Each row was made from one path, in order. Every step used is in the known rows, and no mark comes twice. Write each row's path.
Known rows:
bikomi -> vevat -> sakib -> faruv:   1.3  29.4  -2.5  29.1  35.5 -23.9   2.6   5.7  25.9  -2.3  32.3   8.6  -2.1 -27.6 -11.3   8.1   4.8  -5.4 -34.1
faruv -> bikomi:  13.9 -12.2  12.8   7.7  19.0  17.9 -13.8 -11.5   4.2  -2.1 -26.6  15.4   0.9  16.2   8.4 -12.5   4.2   0.3  13.7
bikomi -> faruv -> morem -> vevat -> sakib:  25.2  -7.2 -19.1   8.5  28.9 -10.8  -6.5 -17.0  37.7   0.9  -9.3  -1.4  -8.3   4.2  22.0  -7.8  -2.3  -6.9  -3.2
morem -> vevat -> sakib -> faruv -> bikomi -> deki:  14.7  -9.3  -9.1  26.3  33.5 -17.1  19.6  -7.0  43.9   4.9   0.7  18.8 -11.8  -5.3  20.1  -3.0  -0.5 -15.0 -36.3
bikomi -> vevat -> sakib -> faruv -> morem -> deki:  17.1  27.5 -11.6  28.3  21.5 -24.5   3.8  -4.1  35.3  -3.1  34.8  -4.7 -10.7 -29.8   1.0   4.9   8.2  -2.9 -25.7
sakib -> faruv -> morem -> deki:   8.1 -16.6 -11.2  20.2  19.7  -5.2  14.8 -32.8  19.5  13.2   1.0 -12.2 -14.5  -2.6  24.6   6.5  -4.9 -14.1  15.9
deki -> bikomi: -20.2 -12.4  13.0 -11.1   0.9   5.5 -11.7  -7.5  16.0 -16.6  -9.0  26.8  -6.7 -21.7  -8.3   5.8 -10.6   5.6   5.0
deki -> sakib:   1.4   6.9  14.4 -12.6  -1.2  13.6  -9.4 -10.7  11.6  -6.1  22.8  33.6  19.6  -3.5 -14.8   1.6 -18.3   6.6   0.1
bikomi -> vevat:   3.1  36.0 -11.6  29.6  -1.8  -6.3  -9.1  18.0  11.8  -5.6  15.5  -8.9  -4.3 -18.6 -12.1   1.4   8.8  -9.0  -9.4
morem -> deki -> sakib:   4.3   2.5   1.8 -11.6 -24.0  -0.1   7.1  -3.8  21.9 -15.1  30.4   8.8  11.4 -14.4   6.0 -16.8   1.5  -3.6 -17.8
vevat -> sakib -> faruv -> bikomi:   5.5 -16.5  19.6   5.2  58.7  -9.2   6.9 -23.6  20.6   2.7   2.4  30.8   3.4   0.3   6.1   0.8  -0.8   5.5 -21.6
vevat -> sakib -> faruv -> morem -> deki:  16.6 -10.9   1.4  -0.3  31.1 -21.2  14.1 -27.6  28.5   4.9  22.3   6.9  -7.6 -12.2  13.5   7.9  -4.6   9.5 -17.6
morem -> deki -> sakib -> faruv -> bikomi -> vevat:   2.2   6.2   3.6  20.7   9.8   2.4   6.3 -13.5  33.7 -11.3  24.1  15.7   9.2 -16.7   8.2 -17.0   4.5 -18.8 -15.3
faruv -> sakib:  -1.8  -8.5  14.0  -2.4   9.9  12.2 -11.2   1.9  -9.2 -15.8  -3.8   0.2  17.2  21.0  -6.2  -1.5  17.8   7.0   5.2
morem -> deki -> bikomi -> vevat -> sakib:  -5.5  12.0  -1.5   0.2 -15.2 -19.1  -0.2   9.9  39.5 -28.5  27.9   7.2  -9.1 -47.4  -0.3 -12.3  13.4   0.7 -35.8
faruv -> bikomi -> deki -> sakib:  26.3  -7.2   1.3   6.8  20.7  29.4 -11.7 -13.2   6.7 -13.9   2.9  33.5  10.3  13.3   8.1 -22.1  -1.3  -6.7   7.7
faruv -> bikomi -> deki:  25.1 -11.7  -7.6  15.7  22.1  21.1  -6.1  -5.5   0.4 -10.6 -12.0  11.9  -2.9  15.4  19.0 -23.4  11.3 -10.0   8.1

Which path is each row?
 20.1   7.4 -12.0   6.7 -24.9   0.5 -15.5 -13.9  32.6 -11.7   7.8  -8.4 -23.4 -26.6   9.5   2.1  -0.9   5.1  18.9
faruv -> morem -> deki -> bikomi -> vevat
 10.2   5.3  -3.8   4.3  -2.8 -24.7  10.4   8.2  40.7   4.0   7.8   9.2  -9.1 -13.1   4.9   4.6  -4.1   3.9 -39.4
morem -> vevat -> sakib
 -4.5  10.3   7.1  12.5  26.1  -8.9 -16.3 -14.1  40.4 -13.8  14.7  29.6 -15.3 -39.6 -14.8  18.3 -12.1   8.7  -4.2
deki -> bikomi -> vevat -> sakib -> faruv -> morem
  7.7 -13.3 -13.5  30.9  24.3  -5.9  11.2 -30.5  29.6  24.2 -13.4  -3.2 -21.5   1.8  18.4  21.0 -16.7 -17.6  18.6
sakib -> faruv -> morem -> vevat
  1.4 -18.0   0.1  -5.8  25.4  -4.7 -17.0 -21.3  47.2 -16.1 -14.1  27.0 -12.3 -18.8   8.8   0.1 -12.1   2.0  -1.0
deki -> bikomi -> faruv -> morem -> vevat -> sakib
  4.7 -23.9  -5.5  32.7  56.6  11.6  12.2 -23.5   5.6   2.0 -12.9  16.3  -3.6  12.7  22.5 -10.3   4.4 -26.5   6.0
sakib -> faruv -> bikomi -> deki
-24.5 -25.9  14.5  -8.3  34.7  11.1 -21.1  -9.8  15.1 -33.7 -18.9  27.1  12.0  -1.9  -1.6 -11.9   8.9  -4.2   3.2
deki -> bikomi -> faruv -> sakib
-12.4  -4.2  15.3   2.5  29.1   9.4   4.3 -25.3  15.7   2.4  20.6  37.5  18.3  -3.1  -8.9   9.7 -23.2  -8.5  -0.2
deki -> sakib -> faruv
 18.5 -10.4 -16.0   4.8  30.3   4.8 -13.2 -22.7  11.7  -2.5 -14.6  -8.0  -2.0  13.3  19.5 -11.1   0.8  -9.4  22.0
bikomi -> faruv -> morem
 -2.0 -11.7  23.2   7.6  41.7  20.1  -4.9 -33.3  19.2   2.0   3.1  48.3  18.8   6.8  -3.9   0.4 -19.8  -8.9   9.2
deki -> sakib -> faruv -> bikomi
 13.1 -15.1   6.3   9.3  60.5  -7.4  12.4 -20.1  17.2  -3.0  12.1  28.8   1.2  -0.4  12.8  -5.9   3.3  -1.2 -25.9
vevat -> sakib -> faruv -> bikomi -> deki
-15.0   5.0  -0.8  11.1   4.7 -21.8   9.1   0.6  41.9 -24.0  25.3  10.7 -10.3 -46.4   3.8  -7.7   9.8  -8.7 -35.9
morem -> deki -> bikomi -> vevat -> sakib -> faruv
 31.4  -3.6 -15.6  -0.4 -24.4   0.1  -3.2 -18.4  16.7   1.6   4.8 -22.3 -16.8  -2.1  20.6  -2.6   0.4   5.9  19.9
faruv -> morem -> deki
 18.7  -4.0 -17.0  12.0  23.7  15.7   5.9 -25.2  10.3  -4.2  32.1  21.7   3.3  -0.2   8.8   0.4 -15.5 -13.8  10.6
bikomi -> deki -> sakib -> faruv -> morem
 23.9  18.3   9.8  20.2  27.2   1.8 -19.1   1.5  21.9  -9.7   0.5  19.2   0.5  -4.6  -4.7 -10.9  10.8   5.9 -12.7
faruv -> bikomi -> vevat -> sakib
 37.2   3.3 -10.8   3.2  -8.1 -10.9  -6.7 -15.6  38.6  14.1   1.4  -0.9 -21.8  -3.3  10.7  16.9 -15.2  14.6   4.0
faruv -> morem -> vevat -> sakib
-20.7  10.8  11.0  13.2  29.8 -13.9  -9.1  -2.5  36.5 -18.7  17.4  34.3  -8.2 -44.0 -18.4  11.9  -6.1   1.9 -22.2
deki -> bikomi -> vevat -> sakib -> faruv
  5.9  -4.4  10.8   2.8  25.5  14.5  -5.6 -39.7  20.1   9.5  17.7  32.9   8.5   1.4  -4.6  16.9 -30.2  -0.9  22.2
deki -> sakib -> faruv -> morem
 -6.1 -15.5   0.8   3.0  42.6   7.1 -10.5  -4.4   0.4 -21.9 -13.2   0.0  23.3  25.0   9.3 -22.0  23.9 -12.8  -2.0
bikomi -> faruv -> sakib
 -2.8  -0.9   3.7  44.9  52.8   4.8  -0.2 -17.1  17.0   5.6 -14.0  13.4  -3.7   1.0   6.7  -1.2   4.1 -23.6   5.1
sakib -> faruv -> bikomi -> vevat
 32.4   0.8  -5.5  -9.8 -24.5   9.1  -8.6 -25.1  23.7  -2.4  19.5  -0.9  -4.6  -4.6  11.5  -0.5 -11.1   9.1  20.9
faruv -> morem -> deki -> sakib
